Each row comes from the steps of one walk. Every step used is in the known rows, and no mark comes twice. Write the walk behind each row, first mark first.
Known rows
feti/dife/kaba: [ 0.42 -3.06 -1.79 -0.31 -1.01 -1.55  2.11  1.36  0.31 -0.05 -0.08 -0.03
 -1.26  0.48 -0.99  1.19 -0.20 -3.03 -1.77 -2.32  0.48 -2.34 -0.77  0.31
 -0.58 -1.89 -3.63  0.23 -1.98]
ludu/vanisap: [ 2.89 -1.33  0.14  0.99 -2.85  2.02  2.57 -0.28  1.01 -1.98  0.56 -0.34
 -1.49 -0.31 -0.30 -0.62 -0.09 -1.82 -0.31 -4.35  0.26 -0.83 -4.11 -2.64
  0.86  1.45 -2.56 -0.24 -3.29]
dife/vanisap: [ 1.87 -0.74 -1.86  2.16 -2.62 -0.75  0.02  1.20  1.55 -1.00  0.88 -0.68
 -2.48 -0.07  0.01  0.47 -0.78 -2.12  0.49 -2.38  0.45 -1.51 -2.06 -1.69
  1.25  1.25 -1.16 -1.95 -1.88]
ludu/vanisap/dife/kaba/fazof/rere: [ 5.15 -1.16  1.55  1.67  0.00  2.91  0.74 -2.93 -1.52 -1.52 -2.89 -1.81
  2.09  2.35  1.09 -1.90  2.49 -0.80 -0.74 -1.59  2.38  1.48 -4.24 -0.42
 -0.85 -2.41 -5.26 -0.30 -2.91]
dife/vanisap/ludu: [ 1.36  0.97 -2.04  2.79 -2.48 -1.14  0.66 -0.53  0.69  0.90 -1.61 -0.89
 -1.84  0.79 -1.00  0.83 -0.85 -1.77  0.22 -1.69 -0.37 -2.26 -2.35 -3.67
  3.33 -0.63 -0.50 -0.91 -1.25]
pamag/feti/kaba/fazof/rere: [ 3.75 -3.21  3.69 -1.36  0.44  0.86  1.75 -2.03 -0.73  1.07  2.44 -0.43
 -1.79 -1.57  2.27 -1.41  0.25 -1.25 -1.83  1.80  1.64  0.78 -2.69  1.30
 -3.09 -0.71  2.80  0.86 -1.49]
geguguv/kaba/dife/vanisap: [ 0.63 -0.08 -1.17  1.65 -2.81 -2.44 -0.88  2.04  1.34  1.17 -0.10 -2.40
 -0.95 -0.31  0.46  0.86 -0.60 -3.48  0.47 -4.51  1.15  0.08 -0.82 -1.09
  1.64  0.76 -2.71 -0.08 -1.72]
geguguv/kaba: [ 1.92 -1.29  0.36  1.77 -4.02 -1.49  0.45  0.21  0.62  0.67  1.17 -1.30
 -2.88  0.14 -0.72  1.35 -0.71 -3.82 -1.26 -4.17  0.09  0.06 -2.81 -0.72
  0.67  2.00 -1.37  0.81 -3.24]
fazof/feti/kaba/dife/vanisap: [ 1.29 -2.89 -0.49 -3.40 -0.92 -2.16  0.31  1.99  1.15  0.60  0.11 -3.11
 -2.23 -2.11  0.10 -0.19 -0.41 -2.79  0.06  0.50  2.15 -0.54  1.72  0.77
  0.73 -1.55 -1.76 -0.15 -1.22]
pamag/feti/kaba/fazof/dife: [ 2.42 -2.96 -0.14 -2.89  0.37  0.42  2.75 -1.53 -0.66  1.31  2.75 -1.61
 -0.87 -2.16  1.64 -2.00  0.60 -1.29 -1.51  1.20  1.51  2.33  1.16  1.43
 -2.52 -2.01  1.52  0.14 -0.09]
feti/dife/kaba/fazof/rere: [ 1.91 -2.94  0.58 -0.43  1.26 -0.13  1.20 -0.93 -1.07  0.32 -0.68 -1.09
 -0.38  1.19  1.62 -0.28  0.39 -1.95 -2.22  0.89  1.56 -1.94 -2.50  0.82
 -2.65 -1.66 -1.43  0.56 -3.13]
kaba/dife: [-0.62 -2.53 -1.11  0.33 -2.95 -1.22  1.77  0.70  0.93  0.89  1.53 -2.36
 -2.49  0.62  1.50  0.63 -0.42 -0.69 -0.82 -4.09 -0.64  0.75 -0.85 -1.09
  2.19 -0.09 -0.47 -0.94 -2.01]
feti/kaba: [ 2.18 -2.74 -0.80 -1.27 -2.26 -1.50  2.46 -0.29  1.14  1.02  2.94 -1.25
 -2.68 -1.71 -0.52  0.93 -0.96 -2.18 -0.88 -0.44 -1.04 -0.87 -0.64 -0.52
 -0.97  0.14 -0.38  1.12 -2.38]
pamag/feti/kaba: [ 1.88 -3.05  1.38 -1.50 -1.68 -0.69  2.23  0.37  0.60  0.41  3.22  0.72
 -2.72 -2.29 -0.39 -0.14 -0.50 -2.01 -1.21 -1.22 -0.05  0.41 -0.78  0.48
 -0.86 -1.16  0.59  0.06 -0.42]
ludu/vanisap/dife/kaba: [ 3.06 -1.39 -0.66  1.47 -2.01  1.54  1.73 -0.65 -0.19 -2.09 -2.14 -0.79
  0.93  1.58 -1.41 -0.61  1.73 -1.87 -0.11 -4.43  1.13  1.26 -2.80 -1.17
  1.43 -3.18 -7.20 -0.84 -2.09]
feti/kaba/dife/vanisap/ludu: [ 0.14 -0.01 -2.43 -1.15 -0.68 -3.17  1.14  0.15  0.71  3.46 -0.66 -2.44
 -0.30 -1.02 -0.06  0.72 -0.48 -1.36  0.81 -0.45 -0.27 -1.89  1.41 -3.02
  2.26 -2.72 -0.91  1.25  0.09]
pamag/feti: [ 0.88 -2.15  1.29  1.05 -2.94  0.73  1.60  0.20  0.72 -0.84  2.18  0.85
 -3.32 -0.34  0.21 -0.10 -0.72 -1.72 -1.55 -3.67  0.22  0.92 -2.65 -0.22
  1.10 -0.11  0.72 -1.95 -1.03]
dife/kaba/fazof: [ 2.49 -1.19 -0.66  3.09 -0.75  0.00  1.55 -1.96  1.20 -1.93 -0.91 -0.80
 -1.41  1.81  0.35 -0.04 -1.11 -1.10 -1.70 -1.48  0.85 -0.94 -1.75 -0.39
 -1.85 -0.36  0.34  0.48 -3.08]
pamag/feti/dife: [-0.55 -2.95  0.04 -1.59 -1.74  0.32  2.63  1.85 -0.34  0.72  2.97  1.05
 -2.28 -1.33  0.11 -0.31  0.21 -2.85 -1.61 -2.86  0.42 -0.66 -1.65  0.45
  0.11 -1.25 -1.03 -1.13 -0.62]
rere/kaba/dife/vanisap/ludu: [ 0.88  2.55 -1.97  0.52  0.04 -2.68  0.29 -0.37  1.86  2.06 -3.86 -1.84
 -1.08  0.54 -0.19  2.19  0.75 -1.55  0.81 -2.89  1.10 -2.10  1.30 -2.90
  5.27 -3.52  0.20 -0.17  0.60]

Write each row's walk
[ 2.60 -1.81  0.43  0.23 -1.71  1.13  1.60 -1.81  0.98 -1.45  0.12 -2.21
 -3.63 -0.16  1.02 -0.62 -0.86 -2.11 -1.88 -0.35  1.67 -0.16 -2.30  0.50
 -0.39  1.06  2.25 -0.73 -4.03]
kaba/fazof/feti
[ 2.46 -1.64 -0.35  0.56 -1.36  0.40  0.79 -2.05  0.02 -1.43 -2.70 -2.51
 -0.92  1.66 -0.37 -1.02  0.85 -2.04 -1.48 -0.61  2.19  2.11 -1.29  1.72
 -0.19 -3.37 -2.71 -1.04 -2.48]
vanisap/dife/kaba/fazof/feti
[-0.04 -3.45  0.80 -2.79 -1.51 -1.23  2.45  0.84  0.56  1.55  2.87 -0.43
 -1.98 -1.96  0.96 -0.61 -0.11 -1.35 -1.19 -2.05  0.34  1.58  0.98  0.58
  0.12 -2.22  0.07  0.29  0.36]
pamag/feti/kaba/dife
[ 3.36  0.57 -0.82  0.98  0.08  0.13  2.09 -2.55  1.96 -0.76 -0.49 -1.38
 -2.46  0.12  0.93  0.94  0.69 -1.70 -1.00 -1.57  1.17 -1.32 -0.51 -0.11
 -0.02 -0.39  3.03  0.84 -2.36]
rere/kaba/fazof
[ 2.62  0.04 -0.16  2.65 -2.67 -0.31  0.99 -1.80  1.04  0.80  0.73 -1.97
 -1.78  0.01  0.88  0.29 -0.64 -2.99 -1.40 -2.76  0.71  0.20 -2.89 -0.58
 -1.75  2.65  0.95  1.70 -4.23]
geguguv/kaba/fazof
[ 3.43 -1.43 -3.48 -1.66  0.77 -0.91  1.13 -0.66  0.33  1.09  1.62 -3.44
  0.37 -1.86  1.39 -1.27  0.08 -1.92  0.41  2.27  1.28  0.27  1.91  0.17
 -2.67 -0.92  0.14  0.20 -1.33]
feti/kaba/fazof/dife/vanisap
[ 4.28 -1.16  0.87  0.52 -0.81  2.72  1.38 -2.34 -0.31 -3.23 -4.09 -2.13
  0.67  1.10 -0.70 -2.33  1.51 -2.23 -0.75 -1.83  3.29  1.50 -2.41  0.47
 -0.29 -3.21 -4.99 -0.50 -2.90]
ludu/vanisap/dife/kaba/fazof/feti
[-0.63  0.89 -2.37  1.64 -1.90 -2.19  0.56  0.50  1.10  2.17 -1.91 -2.00
 -0.92  1.08  0.53  0.68 -0.59 -0.74  0.66 -2.93 -0.17 -0.99 -0.61 -3.67
  4.32 -1.79 -0.70 -0.91 -0.55]
kaba/dife/vanisap/ludu
[ 0.55 -3.87  0.05 -2.05 -0.85 -1.32  1.37  1.56 -0.04 -1.36 -1.52 -0.46
 -2.56 -0.04 -1.82  0.80 -0.32 -4.01 -2.70 -0.50  2.39 -2.21 -0.65  1.82
  0.24 -2.67 -3.53 -0.51 -2.38]
fazof/feti/dife/kaba
[ 2.23  0.29 -3.57 -1.35  0.92 -1.79  1.49 -2.27 -0.40  2.98 -0.80 -3.78
  0.82 -1.15  0.36 -0.54  0.18 -1.52  0.76  2.66  0.29 -0.76  1.71 -1.94
 -0.13 -2.17  0.97  1.11 -0.45]
feti/kaba/fazof/dife/vanisap/ludu
[ 1.54  1.14 -3.60  1.35 -0.21 -0.61  0.90 -2.34 -0.30  1.55 -1.67 -3.32
  0.25  0.68  1.05 -0.84  0.03 -0.89  0.43  0.83  0.58 -0.01 -0.14 -2.69
  1.80 -1.59  1.02 -1.11 -1.12]
kaba/fazof/dife/vanisap/ludu
[ 1.85  1.65  0.75 -0.01  0.66 -2.39 -1.12 -0.64  0.06  2.63 -4.46 -2.10
 -1.29  1.42  0.88  2.03  1.68 -1.17  0.38 -1.15  2.23 -1.85 -0.45 -2.26
  5.62 -3.24 -0.01 -0.48  0.46]
fazof/rere/kaba/dife/vanisap/ludu
[ 3.96 -0.30 -0.98  2.44 -0.61  2.53  2.24 -2.61 -0.08 -2.19 -2.32 -1.33
  1.99  1.65  0.10 -2.00  1.47 -1.10 -0.27 -3.30  1.40  1.16 -2.60 -1.06
 -1.01 -2.75 -5.21 -0.04 -2.64]
ludu/vanisap/dife/kaba/fazof
[ 2.90 -0.56  0.82 -0.56  0.52 -1.68 -1.30  0.92  0.69  0.78 -1.86 -1.91
 -1.71  0.95  1.79  1.69  1.73 -1.77  0.27 -1.30  2.51 -0.85 -0.48  0.07
  3.03 -1.91 -0.54 -1.31 -0.33]
fazof/rere/kaba/dife/vanisap
[ 2.38 -0.87 -3.62  1.03 -0.44  0.19  0.55 -0.32  0.36 -0.28  0.31 -3.37
 -0.32 -0.01  1.90 -1.25  0.07 -1.49  0.44 -0.07  1.57  0.88 -0.19 -0.46
 -0.63 -0.01  0.38 -2.12 -1.81]
kaba/fazof/dife/vanisap
[ 3.62 -2.05  2.11  2.41 -0.01  0.20  0.49 -2.25 -0.30 -1.17 -1.42 -1.17
 -1.13  2.36  1.51 -0.05 -0.14 -0.85 -2.11  0.30  1.91 -0.53 -3.81  0.21
 -1.54 -0.27  0.34  0.20 -3.36]
dife/kaba/fazof/rere
[ 3.12  0.30 -1.49 -2.41  2.36 -0.06  0.42 -0.10  1.56 -0.83 -2.33 -1.59
 -1.76 -1.52  0.07  0.18  1.32 -4.56 -0.07  1.33  3.89 -3.68  1.31  1.90
 -0.54 -2.30  0.66 -0.23 -1.67]
rere/kaba/fazof/feti/dife/vanisap
[ 3.11 -0.68 -1.93 -0.92  0.95 -0.20  1.53 -2.44  0.31  0.42 -0.38 -2.94
 -1.43  0.45  1.54  0.51  1.48 -1.70 -0.71 -0.36  1.73  0.94  1.61  0.67
  0.85 -1.76  2.32 -0.16 -1.39]
rere/kaba/fazof/dife
[ 1.23 -3.44 -1.57 -0.06 -1.41 -1.42  0.92  0.49 -0.58 -0.85 -0.54 -1.58
 -1.13  1.77 -0.68  0.66 -0.33 -1.47 -1.74 -1.40  1.41  1.44 -0.11  0.40
  0.94 -2.28 -2.90 -1.48 -1.08]
fazof/dife/kaba
[ 3.32 -2.08  1.38  1.31 -1.18  1.02  1.05 -2.35 -0.18  0.13  0.92 -2.03
 -2.27  1.02  2.54 -0.40  0.06 -0.64 -1.55 -0.20  0.66  0.16 -3.98 -0.38
 -0.98  1.53  1.86 -0.39 -3.58]
kaba/fazof/rere
[ 3.15  0.25 -2.30  1.78 -1.12 -0.76 -0.58 -0.31  0.08  0.76 -0.10 -3.66
  0.10 -0.43  1.31 -0.61  0.12 -3.40  0.17 -1.19  2.20  1.25 -0.59 -0.04
 -1.03  1.20 -0.69 -0.17 -2.40]
geguguv/kaba/fazof/dife/vanisap
[ 0.84  0.71 -1.87 -0.72  0.40 -0.14  1.32 -0.97  0.04  1.39 -2.87 -2.23
 -1.19 -0.99 -0.14 -0.75 -0.10 -3.38 -0.48  1.88  2.00 -3.57 -1.01 -1.25
  0.96 -1.82  0.12 -0.24 -2.33]
kaba/fazof/feti/dife/vanisap/ludu
[ 1.11 -1.81 -2.09  0.27  0.54 -0.61  2.55 -0.61  0.49 -0.40 -0.25 -0.80
 -0.19  0.48  0.53 -0.15 -0.43 -2.51 -1.63 -0.70  0.85 -2.15 -0.82  0.54
 -2.85 -1.68 -1.11  0.94 -2.94]
feti/dife/kaba/fazof
[ 3.23 -2.01  0.57  1.78 -0.56  0.66  0.28 -2.74 -1.45  0.29 -1.76 -2.44
  0.35  2.64  1.65 -0.76  1.97 -0.56 -1.49 -0.27  1.15  2.38 -3.09  0.75
 -0.76 -2.83 -2.84 -0.86 -2.48]
vanisap/dife/kaba/fazof/rere
[ 1.69 -2.40 -2.49 -0.14 -1.10  0.38  2.03 -1.77 -0.25  0.61  1.47 -3.37
 -1.18  0.41  2.02 -0.70  0.09 -0.92 -0.95 -0.73  0.17  1.84 -0.60 -0.07
 -0.38  0.14  1.22 -1.08 -2.63]
kaba/fazof/dife
[ 1.27 -1.98 -1.59  1.76 -2.61 -0.74  0.88 -0.11  0.08 -0.20 -0.99 -1.13
 -0.51  2.12 -1.19  0.86  0.80 -1.45 -0.85 -3.16 -0.07  1.70 -1.48  0.04
  1.28 -3.30 -5.00 -1.24 -1.44]
vanisap/dife/kaba
